Each row was made from one path, in order. Every step used is in the known rows, and no mark comes twice. Write each row's path.
Known rows:
kifip/pitel/kunuvip: [ -7.9 -10.8  -3.1 -20.4  -9.8 -13.1 -13.0 -25.9  38.6  -7.3  18.3  24.5
  22.5   6.1  19.9  28.3  27.6  42.6  22.2  39.0  15.2  -2.3  -3.8   8.5]
povuso/felem: [-16.1  -7.3  -1.9  24.7   8.1 -29.9  -2.2   6.1 -35.6 -22.6  -8.8   8.3
  -7.6  24.4  -7.5  -8.5  -0.9  -8.8  -0.7 -15.5  -9.7  -7.9  -7.6  -5.7]
kunuvip/pitel/kifip: [  9.7 -23.5  -2.1 -22.5  14.5 -25.1 -41.7 -25.2  31.9  -6.9 -20.6  16.6
   9.3 -19.5  -0.7   8.5  -4.6  18.7  -8.1  -5.3 -20.5  -1.2 -13.9 -31.3]
marat/felem/kunuvip/pitel: [-11.8  19.6  25.7 -10.5 -12.9   0.9  16.1 -10.1 -32.4  20.8  16.7  37.0
 -24.3   6.6  14.9  20.0  -8.1   2.7   0.3   5.4  18.1 -30.5  -5.1 -19.4]
kifip/felem/povuso/pitel/kunuvip: [-32.7  15.3  -1.8  -3.4 -34.6   9.1  30.4  16.8  -6.1   5.6   4.1   8.4
 -31.6   1.4  16.9 -11.0  15.0   7.9 -17.7  -3.2 -10.2   5.3  23.1  -0.1]
pitel/kifip: [ 40.7 -31.5   7.6  18.6   1.3  -1.8 -18.5   3.4   4.4   4.7 -11.1 -17.6
  10.8 -17.0  -7.1   1.8  12.3   2.1  -6.5  -6.2 -10.1  -1.6 -12.1 -11.0]
felem/povuso: [-27.4  33.1 -11.8  -8.4 -24.8   1.5  19.4  65.8  -4.0 -10.4   7.6  -6.5
   6.6  25.1  -2.5  -9.2 -10.3   4.4   9.9  17.3  -6.8  19.7  14.0  10.9]
marat/felem/povuso: [-26.4  35.8  27.8  -6.5 -36.1   9.3  34.9  30.6 -30.6   6.1  -1.7   4.4
 -23.5  -4.2  12.5  16.5 -25.8 -20.7  -3.9  -8.5   5.3  -7.6   2.1  -2.4]
felem/marat/luto: [  6.1  37.0   1.8  14.6 -13.3  23.4 -14.3  27.6  13.1   7.7  10.8 -39.3
  -2.7   1.9 -23.2 -17.2 -46.4 -46.2  33.5  -5.1  29.7   9.4  25.6   9.0]
povuso/luto/marat: [ 22.9   1.4 -24.4  -5.4  27.4  21.4  -4.9   8.1  -7.3 -24.3 -17.7 -38.2
  57.2   0.9 -31.5   5.8 -12.4 -23.4  -1.6   7.2  36.5  51.6 -41.5  25.2]
kunuvip/felem: [ 19.8  -0.2 -18.1  24.6  25.8  13.0   9.8  17.1  -1.8  -4.7  -3.4  -5.3
   9.1   8.7  -5.6 -31.7 -11.9 -11.8 -23.5 -16.3 -60.1  11.0  17.6   2.8]
kunuvip/felem/povuso: [-13.9  21.8 -13.6  18.2  13.6  13.3  24.6  46.8  -4.5  -9.4   0.8  -8.8
   0.2  16.4  -3.3 -33.8 -15.4  -8.7 -14.3  -6.8 -66.5  17.9  22.0  12.2]
povuso/pitel/kifip/felem/marat/luto: [  7.4  -5.1   7.5   2.8 -23.3 -19.5  -7.5 -22.8  -7.4   8.4  -1.4 -20.8
 -34.8 -21.1   9.5   3.3   7.6   1.3  -8.9 -15.8  34.7  -3.3   0.3  -5.1]
felem/kifip/pitel/kunuvip: [  2.3 -25.3 -13.1 -13.5  -4.9  -9.3  -0.2  -8.4  16.6  27.0  31.5  19.3
 -18.7 -20.0   2.5  13.3  39.8  37.2  36.7  36.7  28.0 -27.7   1.3  16.5]
kunuvip/pitel/kifip/felem: [  7.9 -26.6   2.3 -21.0  10.8  -9.2 -29.3 -27.2  32.3   3.3 -22.7  24.9
  -8.5 -32.6   4.2  -2.4  -1.5  11.4 -25.0 -17.0 -40.1  -6.1  -6.0 -36.4]
luto/marat/felem: [ 19.5  11.9  21.3 -15.2  -2.0  22.0  19.2 -13.3 -10.0 -13.0 -10.1 -18.5
  12.3 -11.5  14.1  34.3 -38.0 -52.9 -20.7 -16.0  42.5  -2.1 -13.5  24.8]
povuso/pitel: [ -0.8   7.1 -24.7 -16.4 -21.0 -44.3  -4.2  -9.1 -17.0 -10.7   5.4  -3.2
  -4.9  17.2  10.4  14.8   8.7  25.2  -4.1   4.9  50.6  10.2   0.4   2.8]
kunuvip/pitel: [ -4.7   0.7 -21.1 -35.3   8.0 -23.2 -29.7 -10.6  28.8 -13.1 -12.2  27.6
  14.9   2.2  -0.3   3.0 -16.6  17.3  -5.4   1.6 -12.6   6.8  -0.4 -25.2]
povuso/pitel/kunuvip/felem/zezap: [-17.9  -1.8  -0.5   6.2 -12.4 -41.4  -0.4 -42.5 -13.9 -11.7  -1.7  -8.0
   9.0  33.7  15.3  16.2  32.4  33.8  13.5   1.5  35.8  -4.5   9.1   8.0]
luto/marat: [ 29.1   3.5  -8.8 -14.8   9.9  16.3   4.2   2.7   9.1 -22.5  -5.1 -25.1
  36.0   7.0   2.2  16.5 -26.2 -36.0 -12.7  -2.0  36.3  14.8  -6.8  31.3]
felem/kunuvip/pitel: [ -6.5  10.6 -15.3 -13.9   8.6 -10.1  -7.9   8.6  -6.3  10.9  33.9  40.1
   4.6  40.8   1.5  -5.1  15.1  37.9  17.1  36.0  12.0 -13.1   4.1 -13.1]
kunuvip/pitel/kifip/felem/povuso: [ -8.9 -15.5   4.7 -24.6   5.0  -8.5 -22.0 -12.7  30.7   1.2 -20.6  23.4
 -13.3 -28.9   5.4  -3.7  -3.2  13.1 -20.6 -12.8 -42.7  -2.6  -3.8 -31.8]
marat/luto: [ 35.7  27.2  -3.5   3.3 -33.0  26.0  -1.5  43.7  13.0 -16.6  13.6 -27.8
  34.5  16.6  -0.7 -19.9 -31.1 -18.8  20.9  13.9  27.8   5.1   1.0 -17.3]

Which path is each row?
[ 16.2   7.5  -3.9  -6.1  20.1  25.3   6.2  -3.7 -20.7 -17.4 -21.3 -33.4
  40.8 -12.4 -23.7  18.3 -20.9 -35.4  -6.4  -3.3  41.0  39.7 -46.0  20.7]
povuso/luto/marat/felem
[-10.3 -16.5   0.8 -23.1  13.4  -5.3 -24.6 -13.7  26.3  -1.2 -25.4  16.6
  -3.9 -31.9  -5.4  -5.2  -0.6  13.6 -17.7 -10.1 -39.1  10.9 -17.3 -30.1]
kunuvip/pitel/kifip/felem/povuso/luto
[  3.0  -6.6  -2.3  -4.7  13.1 -11.3 -15.9  -2.0  -3.8  15.5  27.8  32.6
   1.1  25.3   0.9  -1.6  23.7  39.1  14.7  31.1   6.2 -19.2  -5.7 -17.3]
felem/kunuvip/pitel/kifip
[ -1.6   1.4  -5.9  -8.8  -2.7  25.6  18.4   8.5  -3.5  27.4  19.8  45.0
 -26.8   5.6   9.0 -28.3  15.8  11.7 -23.2   2.5 -30.4 -15.0  20.7 -20.8]
kifip/felem/kunuvip/pitel
[ 13.0 -16.3  -6.6  -3.3 -15.3 -46.1 -15.4 -23.1 -13.9  -4.4  -3.3 -14.5
 -10.6  -4.6   9.9  19.7  20.9  26.6  -6.8  -2.3  42.5   1.8 -13.0  -2.4]
povuso/pitel/kifip
[  7.4  20.1   5.9  12.0 -18.4  49.4  14.2  21.6  10.7  25.1   3.6 -10.3
 -32.3 -21.5  -7.6 -36.9 -27.1 -47.1 -11.6 -26.6 -17.7   0.8  36.1  -5.3]
kifip/felem/marat/luto
[ -5.0  -5.1  27.3  -9.8 -22.0   1.6  21.7 -21.3 -16.3  31.9  15.3  22.2
 -41.4 -35.2  16.1  32.8   9.4   2.1  14.4   5.4  28.9 -40.6  -6.8   1.4]
marat/felem/kifip/pitel/kunuvip
[-26.1  33.0 -15.4 -12.9   0.1  15.9  16.8  54.5  -8.9 -24.0  -5.9 -32.3
  33.3  15.8 -20.4  -1.4 -15.9 -12.2  10.5  19.8  16.9  48.8 -20.1  30.5]
felem/povuso/luto/marat
[-50.7  30.3  -9.7  -7.5 -36.2 -34.4   9.0  19.8 -10.5 -20.4  11.8 -13.0
  -2.2  35.3  12.0  19.0  14.1  32.7  24.4  28.1  40.4  15.5   6.2  16.7]
felem/povuso/pitel/kunuvip
[-23.1 -21.8  -2.1   6.5  11.6 -34.3   5.5  -0.8 -27.5   3.1  11.4  27.0
 -40.7  -4.3  -3.7  -4.5  20.3   9.5  16.2   0.5  -1.8 -31.4  -9.6   6.6]
povuso/felem/kifip/pitel
[ 15.0   1.8  20.8 -28.3   1.1  19.2  24.4 -18.1  -4.8   5.3   3.7  -5.4
 -10.4 -31.3  16.5  36.5 -22.9 -40.0  -8.3  -5.1  48.1 -18.8 -15.1  33.3]
luto/marat/felem/kifip/pitel
[ 10.7  -1.8   6.0  -8.1  30.0  18.4  -4.7 -19.2 -18.4 -10.0 -15.4 -21.6
  32.4 -14.6 -20.6  22.1  -9.1 -19.6  -1.8   4.5  38.5  27.5 -54.7  11.8]
povuso/luto/marat/felem/kunuvip/pitel/kifip
[-25.1  -4.4  28.4   9.2  -0.7 -24.2  17.8  11.1 -41.5  -7.7 -23.5  18.5
   6.7  41.4  -6.4 -21.3  11.3 -10.1  10.5 -32.3 -16.5 -27.2   7.8  -6.7]
povuso/felem/zezap
[  2.8 -12.9  -5.7  43.1  11.5   0.4 -10.6 -27.3   9.0 -15.9   1.7 -15.5
  28.7  24.9   0.3   5.2  20.2  14.1  14.2  10.8 -13.2   2.2   9.6   3.7]
pitel/kunuvip/felem
[ -0.5 -20.7   6.0 -17.0  14.9  -7.0 -33.6 -30.4  33.2  10.4 -22.5  18.1
 -19.9 -37.7  -2.9  -3.5  -9.3   0.0 -18.5 -22.5 -36.4  -4.8   1.9 -29.1]
kunuvip/pitel/kifip/felem/marat
[  2.3  12.0 -11.4  33.0  33.6  16.2   1.1  10.1   1.3   9.7  -2.6 -19.2
 -14.2  -1.5 -19.9 -32.4 -27.7 -34.8 -10.3 -27.3 -53.5  13.0  33.5  17.9]
kunuvip/felem/marat
[-20.3   2.2  -2.5  39.0   2.6   0.8  -0.4  -6.9   7.4 -18.3   4.5 -17.6
  22.5  30.6   1.9   3.3  17.7  16.2  20.8  17.2 -17.6   6.9  12.4  10.8]
pitel/kunuvip/felem/povuso
[ 32.1 -34.3  36.2   8.8  -9.7  25.8  12.7   3.5   1.0  29.5 -24.7   1.9
  -4.7 -23.6   0.8 -23.6  25.0  -9.6 -22.7 -35.2 -42.1 -21.7   9.6 -19.5]
pitel/kifip/felem/zezap
[ 33.8 -31.6  17.6  24.9  -1.1  24.4   6.1   3.9  -8.0  29.9   6.1   4.8
 -20.1 -19.3   1.9 -17.3  30.6   4.2 -19.8  -6.5 -27.8 -18.7  -0.4 -16.1]
pitel/kifip/felem/kunuvip
[ 20.9 -13.0 -21.9  25.1  28.2  12.6  17.0  19.7  -8.7  18.6   9.7  -3.2
 -19.4 -11.4 -12.2 -34.9   3.9  -6.7  -7.7 -10.4 -48.5  -9.6  18.9  10.7]
kunuvip/felem/kifip
[ -9.2  -4.7  -0.6  49.5  17.1   2.8 -17.0 -32.0  11.0  -5.4   2.2 -24.7
  12.7  18.0  -9.7   4.1   9.3  -2.3  23.3   2.6  -8.3   4.1  20.2  14.8]
pitel/kunuvip/felem/marat
[-11.8   3.0   5.4  -3.9   2.4   3.3 -11.3 -25.6  43.5  -5.1  20.5   7.1
  12.0  -0.4  15.1  10.5   7.2  19.2  26.6  27.2  -3.0  -2.3   7.2  14.1]
kifip/pitel/kunuvip/felem/marat/luto
